Known rows, with every way that one mark hangs from another
q735{q794{q351{q938{q493}} q909}}: [ 0.01  0.13 -0.09  0.30 -0.07  0.14 -0.04 -0.13 -0.16 -0.06  0.04  0.12
  0.09 -0.34 -0.28 -0.09 -0.22  0.03 -0.23 -0.10  0.51  0.12  0.24]
q794{q351{q938} q735}: [-0.25  0.06 -0.35  0.07 -0.05  0.01  0.11 -0.05  0.25  0.23 -0.04  0.22
 -0.17 -0.24 -0.04  0.03 -0.11 -0.09  0.00  0.04  0.65 -0.12  0.22]
q206{q250 q418}: [-0.18 -0.05 -0.19 -0.14  0.03  0.15  0.48 -0.29 -0.10  0.32  0.12  0.59
 -0.61  0.17  0.54  0.20 -0.12  0.11  0.04  0.01 -0.02 -0.02  0.17]
q909{q794{q351{q938{q393 q493 q505}} q735}}: [ 0.07  0.25 -0.33  0.69 -0.14  0.13 -0.07 -0.11 -0.10 -0.17  0.05  0.02
  0.00 -0.61 -0.02  0.03  0.10  0.12 -0.23  0.02  0.30 -0.32  0.34]
q418{q49 q242 q295 q393}: [-0.04  0.03 -0.13  0.07 -0.07 -0.20  0.54 -0.10  0.23  0.48  0.30  0.26
 -0.58 -0.59  0.39  0.39 -0.47  0.31  0.09  0.07  0.06 -0.17  0.17]
q418{q49{q506} q242 q295 q393}: [-0.12  0.00 -0.23  0.02 -0.24 -0.12  0.50 -0.25  0.36  0.41  0.18  0.32
 -0.56 -0.64  0.33  0.36 -0.37  0.24  0.13  0.16  0.08 -0.10  0.14]
q909{q794{q351{q938{q393 q493 q505{q504}}} q735}}: [ 0.09  0.30 -0.32  0.78 -0.11  0.22 -0.12 -0.24 -0.16  0.05  0.10 -0.10
  0.09 -0.51 -0.05  0.09  0.07  0.17 -0.12 -0.04  0.36 -0.46  0.33]
q938{q393}: [ 0.14  0.23 -0.22  0.09  0.24  0.16  0.21 -0.26  0.10  0.27  0.10  0.32
 -0.57 -0.25  0.25  0.43  0.08  0.00  0.02 -0.05  0.02  0.06  0.04]
q206{q250 q418{q242 q393}}: [-0.10 -0.25 -0.26  0.01  0.00 -0.11  0.53 -0.23 -0.04  0.46  0.27  0.57
 -0.59 -0.12  0.58  0.25 -0.40  0.29 -0.04  0.05 -0.03 -0.09  0.24]
q938{q493}: [-0.01  0.21 -0.16  0.14  0.18  0.12  0.07 -0.28 -0.10  0.25  0.11  0.28
 -0.42 -0.08  0.21  0.26  0.07 -0.13 -0.05 -0.14  0.08  0.04  0.17]
q909{q794{q351}}: [-0.15  0.30 -0.26  0.07 -0.05  0.11  0.22 -0.23 -0.01  0.18  0.07  0.12
 -0.28 -0.16  0.30  0.17 -0.12  0.03  0.02  0.20  0.41  0.05  0.07]
q295{q418{q242}}: [-0.21  0.02 -0.15  0.06  0.00 -0.04  0.27 -0.18 -0.06  0.48  0.31  0.46
 -0.59 -0.23  0.26  0.46 -0.04  0.17  0.07  0.05  0.33 -0.03  0.09]
q735{q794{q351{q938{q393 q493 q505{q504}}} q909}}: [ 0.38  0.28 -0.07  0.68 -0.08  0.20 -0.18 -0.32 -0.30 -0.03  0.03 -0.03
  0.21 -0.49 -0.35  0.12 -0.05  0.24 -0.33 -0.21  0.26 -0.23  0.28]
q206{q250 q418{q49{q506} q242 q393}}: [-0.26 -0.24 -0.30 -0.09 -0.21 -0.07  0.59 -0.29  0.16  0.37  0.20  0.56
 -0.55 -0.28  0.48  0.18 -0.39  0.37  0.00  0.20 -0.05 -0.10  0.29]
q505{q938}: [-0.10  0.16 -0.26 -0.10  0.15  0.01  0.22 -0.29  0.01  0.43  0.11  0.27
 -0.37 -0.11  0.29  0.49  0.00 -0.01  0.20 -0.06  0.22  0.03  0.06]
q295{q418{q49{q506} q242 q393}}: [-0.25 -0.08 -0.21  0.05 -0.20 -0.12  0.35 -0.23  0.21  0.41  0.29  0.44
 -0.48 -0.58  0.24  0.37 -0.16  0.32  0.05  0.20  0.27 -0.05  0.23]
q909{q794{q351{q938{q505}} q735}}: [-0.17  0.23 -0.35  0.34 -0.25  0.06  0.11 -0.12  0.00  0.02 -0.03  0.09
 -0.05 -0.32  0.07 -0.02 -0.05  0.08 -0.04  0.07  0.54 -0.25  0.22]
q794{q351 q735}: [-0.16  0.13 -0.30 -0.05 -0.03 -0.07  0.12 -0.24  0.17  0.29 -0.11  0.27
 -0.18 -0.18  0.08  0.16 -0.03 -0.11 -0.06  0.09  0.54 -0.05  0.20]
q794{q351 q735 q909}: [-0.11  0.12 -0.22 -0.05 -0.02 -0.16  0.12 -0.25  0.11  0.18 -0.22  0.15
  0.10 -0.16  0.05  0.02 -0.16  0.01 -0.14  0.16  0.52 -0.02  0.30]
q418{q393}: [ 0.08  0.09 -0.22  0.02  0.17 -0.02  0.26 -0.26  0.12  0.36  0.11  0.31
 -0.43 -0.22  0.37  0.32 -0.13 -0.01  0.03 -0.06  0.10  0.07  0.15]
q505{q504}: [-0.02  0.24 -0.21  0.00  0.15  0.19  0.19 -0.40  0.00  0.57  0.10  0.19
 -0.41  0.06  0.27  0.39 -0.02 -0.05  0.22 -0.11  0.23 -0.06  0.04]
q351{q938{q493}}: [-0.09  0.13 -0.22  0.25  0.16  0.22  0.07 -0.07 -0.04  0.19  0.19  0.24
 -0.41 -0.16  0.09  0.13  0.01 -0.11  0.01 -0.21  0.20 -0.02  0.19]
q206{q250}: [-0.12  0.12 -0.24 -0.15  0.10  0.15  0.41 -0.28  0.04  0.37  0.16  0.46
 -0.60  0.08  0.34  0.24 -0.12  0.04  0.06 -0.03  0.10  0.00  0.21]
q735{q794{q351{q938} q909}}: [-0.03  0.12 -0.13  0.10 -0.11  0.12  0.09 -0.14 -0.01  0.04 -0.01  0.16
  0.01 -0.28 -0.19 -0.03 -0.30  0.06 -0.09 -0.01  0.59  0.16  0.14]

Rows
[ 0.35  0.24 -0.06  0.61 -0.10  0.11 -0.14 -0.19 -0.24 -0.24 -0.02  0.11
  0.11 -0.58 -0.33  0.05 -0.05  0.20 -0.45 -0.16  0.21 -0.08  0.29]
q735{q794{q351{q938{q393 q493 q505}} q909}}
[ 0.30  0.35 -0.20  0.31  0.13  0.16  0.11 -0.46 -0.08  0.39  0.05  0.19
 -0.41 -0.17  0.21  0.53  0.17  0.11  0.00 -0.19 -0.07 -0.26  0.10]
q938{q393 q505{q504}}
[-0.29  0.06 -0.09  0.02 -0.06 -0.09  0.37 -0.10  0.02  0.48  0.35  0.40
 -0.58 -0.33  0.24  0.40 -0.11  0.32  0.06  0.09  0.31 -0.11  0.17]
q295{q418{q49 q242}}
[-0.05  0.10 -0.23  0.21 -0.17 -0.16  0.06 -0.11  0.05  0.03 -0.24  0.12
  0.17 -0.25 -0.09 -0.09 -0.09  0.11 -0.22  0.00  0.48 -0.25  0.38]
q794{q351{q938{q505}} q735 q909}
[-0.16 -0.05 -0.10  0.11 -0.03 -0.20  0.41 -0.10  0.07  0.50  0.40  0.38
 -0.49 -0.53  0.32  0.39 -0.25  0.39  0.02  0.10  0.27 -0.13  0.25]
q295{q418{q49 q242 q393}}
[-0.08  0.11 -0.19 -0.04 -0.20  0.03  0.47 -0.29  0.37  0.28  0.08  0.32
 -0.50 -0.54  0.39  0.30 -0.22  0.14  0.16  0.11  0.02 -0.04  0.18]
q418{q49{q506} q295 q393}
[ 0.33  0.32 -0.14  0.44  0.15  0.10  0.00 -0.33 -0.18  0.06  0.07  0.28
 -0.41 -0.33  0.15  0.40  0.25  0.03 -0.27 -0.21 -0.21 -0.16  0.22]
q938{q393 q493 q505}
[ 0.20  0.16 -0.09  0.45  0.02  0.20 -0.07 -0.13 -0.13 -0.15  0.09  0.10
  0.05 -0.57 -0.30  0.00 -0.15  0.11 -0.30 -0.08  0.36  0.08  0.23]
q735{q794{q351{q938{q393 q493}} q909}}
[ 0.03  0.09 -0.24  0.43  0.08  0.02 -0.04 -0.05  0.07 -0.07 -0.05  0.05
  0.14 -0.50 -0.18 -0.07 -0.07  0.07 -0.28  0.03  0.40 -0.15  0.43]
q794{q351{q938{q393 q493}} q735 q909}
[ 0.16  0.24 -0.23  0.34  0.28  0.17  0.00 -0.41 -0.15  0.46  0.24  0.08
 -0.22 -0.30  0.16  0.62  0.12  0.07  0.12 -0.16  0.05 -0.18  0.15]
q505{q504 q938{q393 q493}}
[-0.27  0.12 -0.20 -0.06 -0.26  0.01  0.48 -0.26  0.29  0.39  0.14  0.35
 -0.65 -0.43  0.23  0.35 -0.25  0.17  0.19  0.15  0.12 -0.10  0.05]
q418{q49{q506} q242 q295}
[-0.07 -0.09 -0.16  0.15  0.02 -0.16  0.30 -0.18  0.01  0.49  0.36  0.45
 -0.51 -0.41  0.35  0.45 -0.17  0.23  0.01  0.05  0.26 -0.04  0.18]
q295{q418{q242 q393}}
[-0.01  0.21 -0.22  0.17  0.20  0.13  0.00 -0.41 -0.19  0.54  0.20  0.10
 -0.17 -0.08  0.20  0.52  0.05  0.00  0.18 -0.19  0.18 -0.15  0.16]
q505{q504 q938{q493}}
[ 0.22  0.20 -0.21  0.65 -0.03  0.02 -0.15 -0.22 -0.11  0.06 -0.09 -0.07
  0.30 -0.43 -0.22  0.03  0.02  0.19 -0.32 -0.11  0.31 -0.47  0.49]
q794{q351{q938{q393 q493 q505{q504}}} q735 q909}
[ 0.36  0.35 -0.15  0.51  0.17  0.19 -0.04 -0.45 -0.24  0.28  0.10  0.14
 -0.31 -0.24  0.14  0.47  0.24  0.08 -0.15 -0.27 -0.16 -0.31  0.21]
q938{q393 q493 q505{q504}}
[-0.10  0.04 -0.06  0.04  0.02 -0.07  0.37 -0.11  0.08  0.37  0.30  0.37
 -0.43 -0.43  0.35  0.34 -0.09  0.28  0.03  0.06  0.21 -0.06  0.27]
q295{q418{q49 q393}}
[-0.32  0.14 -0.38  0.19 -0.14  0.15  0.16 -0.05  0.13  0.12  0.05  0.08
 -0.11 -0.30  0.09 -0.05 -0.17  0.00  0.11  0.17  0.68 -0.07  0.18]
q909{q794{q351{q938} q735}}
[ 0.16  0.19 -0.25  0.44 -0.07  0.00  0.01 -0.24  0.04  0.17 -0.15 -0.03
  0.22 -0.38 -0.15  0.09 -0.05  0.22 -0.16 -0.03  0.41 -0.42  0.37]
q794{q351{q938{q393 q505{q504}}} q735 q909}
[-0.16 -0.22 -0.12  0.00 -0.19 -0.14  0.78 -0.11  0.08  0.45  0.37  0.51
 -0.67 -0.40  0.64  0.26 -0.57  0.50  0.04  0.14 -0.12 -0.27  0.29]
q206{q250 q418{q49 q242 q295 q393}}
[-0.22  0.21 -0.17 -0.13 -0.23  0.14  0.46 -0.29  0.30  0.26  0.04  0.34
 -0.58 -0.34  0.28  0.30 -0.08  0.06  0.21  0.12  0.08 -0.03  0.08]
q418{q49{q506} q295}
[-0.14  0.04 -0.23  0.28 -0.01 -0.03 -0.03 -0.04  0.03  0.02 -0.09  0.07
  0.20 -0.28 -0.16 -0.17 -0.15 -0.01 -0.22  0.01  0.53 -0.13  0.44]
q794{q351{q938{q493}} q735 q909}
[-0.13  0.19 -0.40  0.36 -0.04  0.20  0.15 -0.05  0.18  0.03  0.09  0.07
 -0.16 -0.51  0.08  0.04 -0.08  0.08  0.05  0.17  0.53 -0.10  0.16]
q909{q794{q351{q938{q393}} q735}}
[ 0.13  0.15 -0.25  0.37 -0.08 -0.09  0.05 -0.11  0.10 -0.05 -0.19  0.12
  0.13 -0.46 -0.13  0.02 -0.03  0.19 -0.30  0.02  0.33 -0.28  0.37]
q794{q351{q938{q393 q505}} q735 q909}
[-0.05  0.12 -0.27  0.42 -0.14 -0.04 -0.10 -0.10 -0.04  0.02 -0.06  0.19
  0.00 -0.32 -0.14  0.00  0.07 -0.04 -0.29 -0.15  0.42 -0.34  0.40]
q794{q351{q938{q493 q505}} q735}
[-0.20  0.02 -0.27  0.07 -0.06 -0.06  0.12 -0.06  0.18  0.13 -0.15  0.12
  0.11 -0.22 -0.07 -0.11 -0.21  0.01 -0.09  0.08  0.62 -0.08  0.33]
q794{q351{q938} q735 q909}
[-0.23  0.24 -0.33  0.07 -0.10  0.05  0.17 -0.26  0.07  0.17 -0.02  0.13
 -0.13 -0.24  0.23  0.08 -0.11 -0.01  0.04  0.22  0.58 -0.03  0.14]
q909{q794{q351 q735}}
